Every row comes from one small tree of marks. Brackets hold a mark, then the marks that hang from it, in alphabetical order. Every link used is in the known rows. Which tree was each row made from?
Known rows:
{kapefit {bisur {kunus nosilaf} {muzi bobenu} {visol pedin}}}: [ -1.8  -5.5  -2.8  -2.3  -7.6  13.5 -31.6  22.5 -13.3   0.5 -28.8  -6.2
  14.5 -20.4  -2.4   1.0  33.8  12.2 -46.4 -41.3 -22.5 -13.3   0.9]
{pipum bobenu}: [  7.2  -3.0   5.3   3.4  -6.3   2.0   7.5   0.8   0.9  19.2  -9.1 -11.2
   8.4  -6.2  -4.9  10.4 -16.2   3.9  10.8  -0.7  -4.7  -5.0  -4.5]
{kapefit {bisur pegen visol}}: [  7.3   2.0  -4.7  12.4  -5.8  22.4 -12.3  19.7 -19.3  -5.1 -23.6   9.6
  -2.9   0.4  19.4  -8.8  -8.2 -20.5 -19.4 -21.9  -0.2  -2.4   0.4]
{kunus {nosilaf {pipum {bobenu fumakif}}}}: [  4.2  -9.0  20.4  12.3 -12.7   4.8  -5.7  13.4 -20.9  21.9  23.1  -5.9
  18.7   3.4 -13.5  22.2  12.1   3.5  10.6 -28.7  17.4 -17.2  -1.6]
{bisur muzi}: [ -0.2   3.4 -17.8  -4.9   0.9  13.3   1.0  -2.3   1.8  -4.7   9.5  -5.1
  -8.3   3.9   0.2   0.2  15.0   0.2  -6.5 -15.2 -20.8   5.7   3.7]
{kapefit {bisur kunus muzi pegen visol}}: [  8.4   9.3 -19.4  11.1   0.9  42.0 -11.6  31.0 -19.2 -10.5 -17.2  -3.7
 -15.2  -3.6  18.3  -4.9  21.1  -2.1 -40.0 -43.7 -23.9  -0.6  -1.8]
{kapefit bisur}: [ -0.8   2.6  12.0   1.5 -17.4  -5.1  -3.1  11.9   2.6  -7.2 -14.9   4.4
  -6.2  -1.8   0.7   2.6  -9.6  -9.2  -9.8   2.6  -5.2   5.2  -7.9]
{pegen {bisur kapefit kunus {muzi bobenu} visol}}: [  4.5  15.0 -21.0  11.3  11.2  42.2 -24.5  12.9 -14.0  13.6 -18.5 -27.9
   1.2 -20.2  -5.0   1.0  35.7  17.6 -32.6 -16.3 -17.9 -13.3  -6.8]
{sovi bobenu}: [ -0.1  -3.3   6.8   4.5  -3.0  -9.1  15.7  -3.8  -0.5  15.2   4.4  -8.1
  10.0 -12.2  -2.3 -12.4  -5.2   5.3   3.9  -2.2   4.1  -9.0  23.6]
{kunus {nosilaf pipum}}: [  4.5 -10.4  14.9   0.6  -3.3  -4.5 -13.6   7.5 -23.0  19.4  20.3   6.0
  10.4  -0.6   2.5   9.6  22.8   5.5  -7.3 -22.6  15.6 -20.1   7.5]
{fumakif bobenu}: [ -0.6 -13.1   2.0  -1.6 -10.9 -16.1  -0.5  21.4   1.2   2.1 -12.6  -6.7
   5.7  -2.8   1.2   3.0 -16.2   6.6   5.4  14.7  -6.4  -4.5   6.1]
{visol pedin}: [-10.0  -2.0  -4.2   0.5   5.4  -4.4  -9.2  -0.2   4.8  -7.5  -1.3  -7.5
   2.3 -11.9   0.3  -4.9   4.4   0.0   2.1  -9.6  -1.6   0.5   1.7]
{nosilaf kunus {pipum bobenu}}: [ 12.9   5.6  11.7 -15.1   9.3  -0.7  11.0  12.4 -28.5  36.0   7.3 -19.0
  10.9  -6.0  -7.1  11.3   5.2  16.7  30.7 -22.5  23.8 -23.8 -15.7]
{kele {kunus {nosilaf pipum}}}: [ -0.9  11.0  13.0 -14.8  -6.6   7.9 -23.2   9.2  -9.2  30.4  15.6  -5.2
  16.6   3.3  -7.2   8.1  20.3  13.6 -16.0 -40.0  14.7 -20.9  11.7]
{pegen {bisur kapefit kunus muzi {visol pedin}}}: [ -2.7  19.3 -26.3  18.9  24.8  51.5 -23.9  13.8 -17.0   1.7 -10.3 -30.1
 -15.1 -29.2   4.2   1.0  34.0  11.1 -35.3 -27.3 -24.4  -3.6 -10.3]
{kele {kunus nosilaf}}: [ -4.7  10.7  10.5 -14.4 -10.2  15.9 -18.9   0.7   3.5  26.2   1.2  -4.2
  16.1  10.2  -9.0   3.4  11.0   9.8 -23.2 -31.3  -4.5  -7.0  14.4]
{pegen {bisur kunus {visol pedin}}}: [  1.9   9.9 -12.7  17.4  17.4  29.7 -29.7  22.0 -15.5   1.4 -11.9  -7.4
  -4.5 -18.8   7.2  -0.1  16.7   1.7 -25.0 -18.7   0.1 -12.5   4.4]
{pegen {bisur kapefit {kunus nosilaf} muzi visol}}: [  3.2  13.5 -15.2  19.1  13.4  58.4 -23.2  12.6 -27.4  21.0  -6.5 -19.2
  -9.4 -12.8   5.7   9.6  38.5  13.4 -51.5 -28.9 -27.3  -6.7  -1.7]
{kunus nosilaf}: [ -0.1  -8.3  10.1   1.1  -8.5   4.4  -7.0  -0.7  -9.1  13.6   3.5   5.9
   8.8   6.6   1.4   6.9  11.6   3.1 -17.8 -12.9  -5.2  -4.9  10.4]
{pegen {bisur kapefit {muzi {bobenu fumakif}} {visol pedin}}}: [ -9.9  11.3 -26.3  20.6   3.2  37.9 -29.3   2.6  -6.3  -3.1  -6.5 -31.2
   7.4 -13.9 -13.4  -2.1  25.6  -5.4  -7.8 -21.9  -9.6  -3.6  -5.0]
{kapefit {bisur visol}}: [  5.5   1.5   3.0   7.2  -4.1   6.8 -11.7  11.4 -13.8  -5.7 -27.7   8.1
  -1.9  -9.3   7.6  -1.8 -12.5 -14.5 -17.8  -4.7   4.4  -2.7 -13.8]
{muzi bobenu}: [ -0.3  -8.1   3.5  -8.2 -11.6 -15.2  -8.4   0.5   5.7   8.2 -11.9  -4.4
  22.4  -1.6 -12.1  -3.2   8.0   9.3   5.8   3.6   5.3 -12.7   6.5]
{kapefit {bisur kunus muzi pegen}}: [  2.4   8.3 -10.2   5.4 -11.7  30.5  -3.7  31.3  -2.6 -11.9  -4.3  -4.7
 -18.8   6.5  10.3  -0.5  25.1   3.4 -31.4 -36.1 -35.2   7.8   4.7]
{pegen bisur}: [  2.8   7.6  -2.0   9.7  -6.9  12.9 -12.6   7.5   1.3   7.4   4.4   1.4
  -6.0   6.6   1.7   2.0   2.1  -9.9  -4.9   5.1  -2.5  -2.3  14.1]
{kele {kunus {nosilaf {pipum bobenu}}}}: [  4.8   8.0  19.0 -12.0  -9.6   8.7 -18.3   9.8  -9.3  44.9  10.0 -12.6
  23.7  -0.6 -11.9  14.2   7.8  15.2  -7.6 -40.9  10.9 -23.8   6.9]
{bisur kapefit muzi}: [ -5.3  10.8 -15.5   1.7   7.8  23.8   5.6  -9.4  -1.9   0.7   1.9 -25.7
 -12.7 -11.9  -3.1   0.9  18.1   8.9 -11.1  -8.3 -28.0  11.7 -16.0]

Write each row's tree:
[  2.3   7.0   6.8   9.3 -12.1  19.8  -4.8  34.3  -4.1  -9.3 -13.1  -0.6
 -12.0   2.1   9.8  -0.2  10.3   3.4 -25.7 -22.9 -17.0   3.1   1.5]
{kapefit {bisur kunus pegen}}
[  4.2   8.1 -25.1   4.2   6.7  39.0  -0.7  22.1  -6.2  -5.3  11.2 -10.4
 -14.6   7.0  10.2  -2.6  37.4  14.7 -25.1 -42.5 -31.0   2.6  14.3]
{bisur kunus muzi pegen}
[ -1.3  15.0 -12.0   6.0  -0.7  31.0 -16.4  12.4   1.9  12.2  -7.2 -31.3
  -3.7 -11.9 -12.3   4.8  38.7  23.6 -25.2  -8.9 -29.4  -4.3   0.7]
{pegen {bisur kapefit kunus {muzi bobenu}}}
[ 11.7   7.6   9.5  25.4  14.1  42.5 -21.3  23.9 -39.7  41.7  -7.5 -23.0
   4.0 -27.6   3.1  19.9  22.8  17.8 -29.9 -24.4   4.3 -27.3 -11.6]
{pegen {bisur kapefit {kunus {nosilaf {pipum bobenu}}} visol}}
[ -4.8   5.5 -32.8   9.5  22.9  45.0 -21.1  14.3 -20.7   3.7 -22.2 -40.1
   8.1 -29.6   6.5 -12.5  46.7  25.2 -31.2 -52.3 -25.5 -13.0  -4.9]
{bisur kapefit kunus {muzi bobenu} pegen {visol pedin}}
[ -3.2   6.0  -7.7   7.5 -26.8  24.2  -9.2  35.8   4.5 -18.3  -5.0 -11.7
   0.7  13.6  -9.3   1.5  32.3   5.9 -19.1 -39.1 -26.2   4.8   5.4]
{kapefit {bisur kunus {muzi {bobenu fumakif}} pegen}}
[ -9.8   2.5  -9.8  13.2 -11.4  48.6  -9.9  18.5 -12.0   5.4   7.7 -34.5
  10.4   8.5 -14.8   6.2  60.3  28.9 -32.0 -51.1 -36.4   0.8   6.2]
{bisur kapefit {kunus nosilaf} {muzi {bobenu fumakif}} pegen}
[  0.7   9.7  -0.9  -1.3  -9.5  15.0  -2.5  23.5   3.2 -13.8  -8.4  -5.7
 -17.6  -4.7  -2.4   7.0  18.5   8.0 -29.2 -19.2 -31.2   8.9  -9.1]
{kapefit {bisur kunus muzi}}
[  0.2   0.1 -13.4  11.7  -1.3  42.0 -25.1  29.3 -23.5  -4.1 -14.8  -4.5
  -4.9  -7.9  19.8  -3.1  34.2   0.6 -51.6 -60.9 -30.5  -3.3   9.2]
{kapefit {bisur {kunus nosilaf} muzi pegen {visol pedin}}}
[  6.6   8.9  10.7  -5.1   1.8   8.7  13.1  17.1 -26.7  21.8  19.2 -21.8
  12.2   2.7 -19.9  16.7   9.2  11.4  38.1 -30.1  29.2 -17.1 -21.9]
{nosilaf kunus {pipum {bobenu fumakif}}}
[  4.0  15.6 -32.5  16.2  27.8  62.2  -4.9  15.5 -30.0   1.4 -10.1 -28.8
 -14.2 -17.0  15.7  -6.1  36.8  16.9 -37.8 -45.5 -27.1  -2.5 -11.8]
{bisur kapefit kunus muzi pegen visol}
[ -3.8  -0.6  -9.7   3.0  -4.6  40.2 -10.2  14.0 -13.3  20.7  -3.3 -30.4
   9.9  -1.8  -1.3   1.1  57.3  33.8 -39.8 -46.3 -40.2  -5.6  10.6]
{bisur kapefit {kunus nosilaf} {muzi bobenu} pegen}
[ -2.9  -3.1 -14.6  -3.1  -7.2   1.7 -27.7   8.4  -3.4  -9.0 -30.0  -5.1
  11.7 -18.2  -1.6  -7.5  10.1  -8.2 -17.5 -22.9 -10.9  -7.0  -4.6]
{kapefit {bisur {muzi bobenu} {visol pedin}}}
[  0.2  -2.2   2.9  15.1  -1.2  31.6 -25.3  32.6 -25.2  -0.6 -23.3   1.3
   1.3 -11.1  18.4  -2.5  21.2   0.7 -45.8 -49.0 -12.4  -8.7   5.5]
{kapefit {bisur {kunus nosilaf} pegen {visol pedin}}}
[ -2.4   8.5 -18.6   1.9   3.3  35.2  -3.4  15.4  -5.3   8.6  -7.6 -35.8
   1.0  -7.7  -3.5  -5.7  46.8  31.8 -23.7 -34.1 -36.0  -4.1   0.3]
{bisur kapefit kunus {muzi bobenu} pegen}
[  1.3  12.4  -4.9  13.2  28.6  33.0  -3.9  10.1 -24.7   5.8 -23.9 -23.3
  -4.5 -32.1   3.2   2.4  16.1  24.0 -28.2 -11.1  -2.1  -6.9 -31.3]
{bisur kapefit kunus visol}
[  0.8   0.4 -11.2   2.6  11.6  35.6 -18.7   5.1 -26.3  20.7 -22.5 -27.6
  15.1 -23.6  -7.0   5.2  47.5  33.5 -47.4 -34.5 -23.7 -14.6 -11.2]
{bisur kapefit {kunus nosilaf} {muzi bobenu} visol}
[ -0.3  -4.9 -22.2   3.2  -8.2  16.8 -26.6  16.0  -9.4  -7.5 -25.5  -4.5
   9.9  -7.6  10.0 -15.3  14.3 -13.6 -19.4 -40.3 -16.1  -7.2   9.1]
{kapefit {bisur {muzi bobenu} pegen {visol pedin}}}
[ 10.0   8.4 -34.7  11.6  21.0  51.0  -9.7  21.9 -24.7  -3.5  -2.8  -7.4
  -9.5  -1.4  19.7  -6.8  34.3   7.8 -33.1 -51.9 -20.8  -8.2   7.9]
{bisur kunus muzi pegen visol}
[ -2.2  15.2 -17.5  11.5   0.1  34.7  -9.2   0.1  -1.5   7.9   4.4 -22.0
 -16.4  -3.7  -0.9   2.4  17.9  -2.0 -14.8  -2.4 -27.4   8.3  -0.6]
{pegen {bisur kapefit muzi}}
[  3.0  -0.6 -19.4   8.5   9.9  52.4 -19.1  13.6 -31.7  21.8 -17.6 -26.6
  13.9 -11.1   6.7  -2.3  53.1  28.0 -48.1 -53.1 -29.0 -16.3   4.6]
{bisur kapefit {kunus nosilaf} {muzi bobenu} pegen visol}
[  8.0   7.0 -17.7  17.2  26.0  58.6 -16.3  22.2 -50.1  19.8   6.8 -23.2
  -4.3 -15.9  18.1   3.7  56.9  21.9 -43.9 -66.8 -14.3 -19.5  -5.6]
{bisur kapefit {kunus {nosilaf pipum}} muzi pegen visol}
[  9.2 -12.0  20.9   3.2  -7.7  -2.4  -6.2   9.2 -21.9  34.5  13.3  -3.3
  17.9  -6.3  -2.6  17.4   9.6   7.6   2.9 -20.8  12.2 -22.7   3.2]
{kunus {nosilaf {pipum bobenu}}}
[ -6.9   5.9 -16.8  10.8  26.8  45.1 -18.5   5.0 -29.2   7.3 -12.3 -30.9
  -1.8 -34.1   3.1   2.8  46.2  26.3 -48.5 -47.8 -30.0  -3.8 -16.5]
{bisur kapefit {kunus nosilaf} muzi {visol pedin}}
[  9.7  14.6 -24.6  13.5  14.0  45.0 -20.4  19.2 -16.4   2.9  -3.1  -6.3
 -12.6  -6.0   6.4   3.2  27.3   2.0 -33.3 -23.3 -16.7  -7.3   7.0]
{pegen {bisur kunus muzi visol}}
[ -6.7   2.2  -7.9  21.6  24.4  51.0 -19.9  16.0 -36.4  13.3 -17.3 -25.3
   4.6 -25.3  17.4  -3.1  36.4  20.8 -45.4 -52.5 -14.8 -11.1  -3.4]
{bisur kapefit {kunus nosilaf} pegen {visol pedin}}
[  8.9   2.4 -37.4   9.5  12.6  42.5  -9.9   6.1 -22.1  -1.8  -0.6  -0.2
  -4.6   5.3  22.2 -12.2  18.2 -13.3 -17.2 -43.1 -13.2  -4.5  12.0]
{bisur muzi pegen visol}
[  6.4   7.9   5.7   6.9   2.3  14.0 -11.5  26.1 -16.9  -8.0 -30.0   1.8
  -6.0 -17.0   5.7   3.3   2.6   2.7 -32.7 -12.9  -1.1  -5.6 -17.5]
{kapefit {bisur kunus visol}}
[  3.7   3.1   0.4  18.5  16.0  26.8 -39.6  27.9 -34.1  16.5   4.6  -3.5
   5.4 -20.2   8.1   8.4  34.5   6.2 -30.2 -37.5  13.1 -29.1  10.6]
{pegen {bisur {kunus {nosilaf pipum}} {visol pedin}}}
[ -2.1  12.0  -4.4  14.2  12.3  37.2   4.2  18.5 -12.5   4.5  -5.4 -28.1
 -10.5  -9.9   8.1  -2.2  25.9  24.2 -22.5 -22.9 -19.8   2.4  -8.1]
{bisur kapefit kunus pegen}
[  3.1   9.8 -35.7  14.4  20.1  53.9  -4.0  -0.9 -27.1   3.2  -8.5 -22.1
  -9.6  -8.6  20.0 -11.3  20.7  -3.0 -21.3 -36.6 -20.7   0.9  -6.7]
{bisur kapefit muzi pegen visol}
[  6.5  -0.4 -14.9   4.9  14.4  37.7 -14.0  12.1 -27.9   6.6  -4.2  -2.7
   0.1  -7.2   6.6   7.6  38.6  15.8 -47.2 -42.5 -20.3 -11.3   3.2]
{bisur {kunus nosilaf} muzi visol}
[ -1.8  11.7 -29.2  18.9  11.4  56.2 -11.6  19.3 -22.3  -5.5  -9.8 -36.3
   6.9  -7.3  -6.3  -2.8  46.2  20.4 -24.3 -48.2 -17.8  -5.4 -12.1]
{bisur kapefit kunus {muzi {bobenu fumakif}} pegen visol}
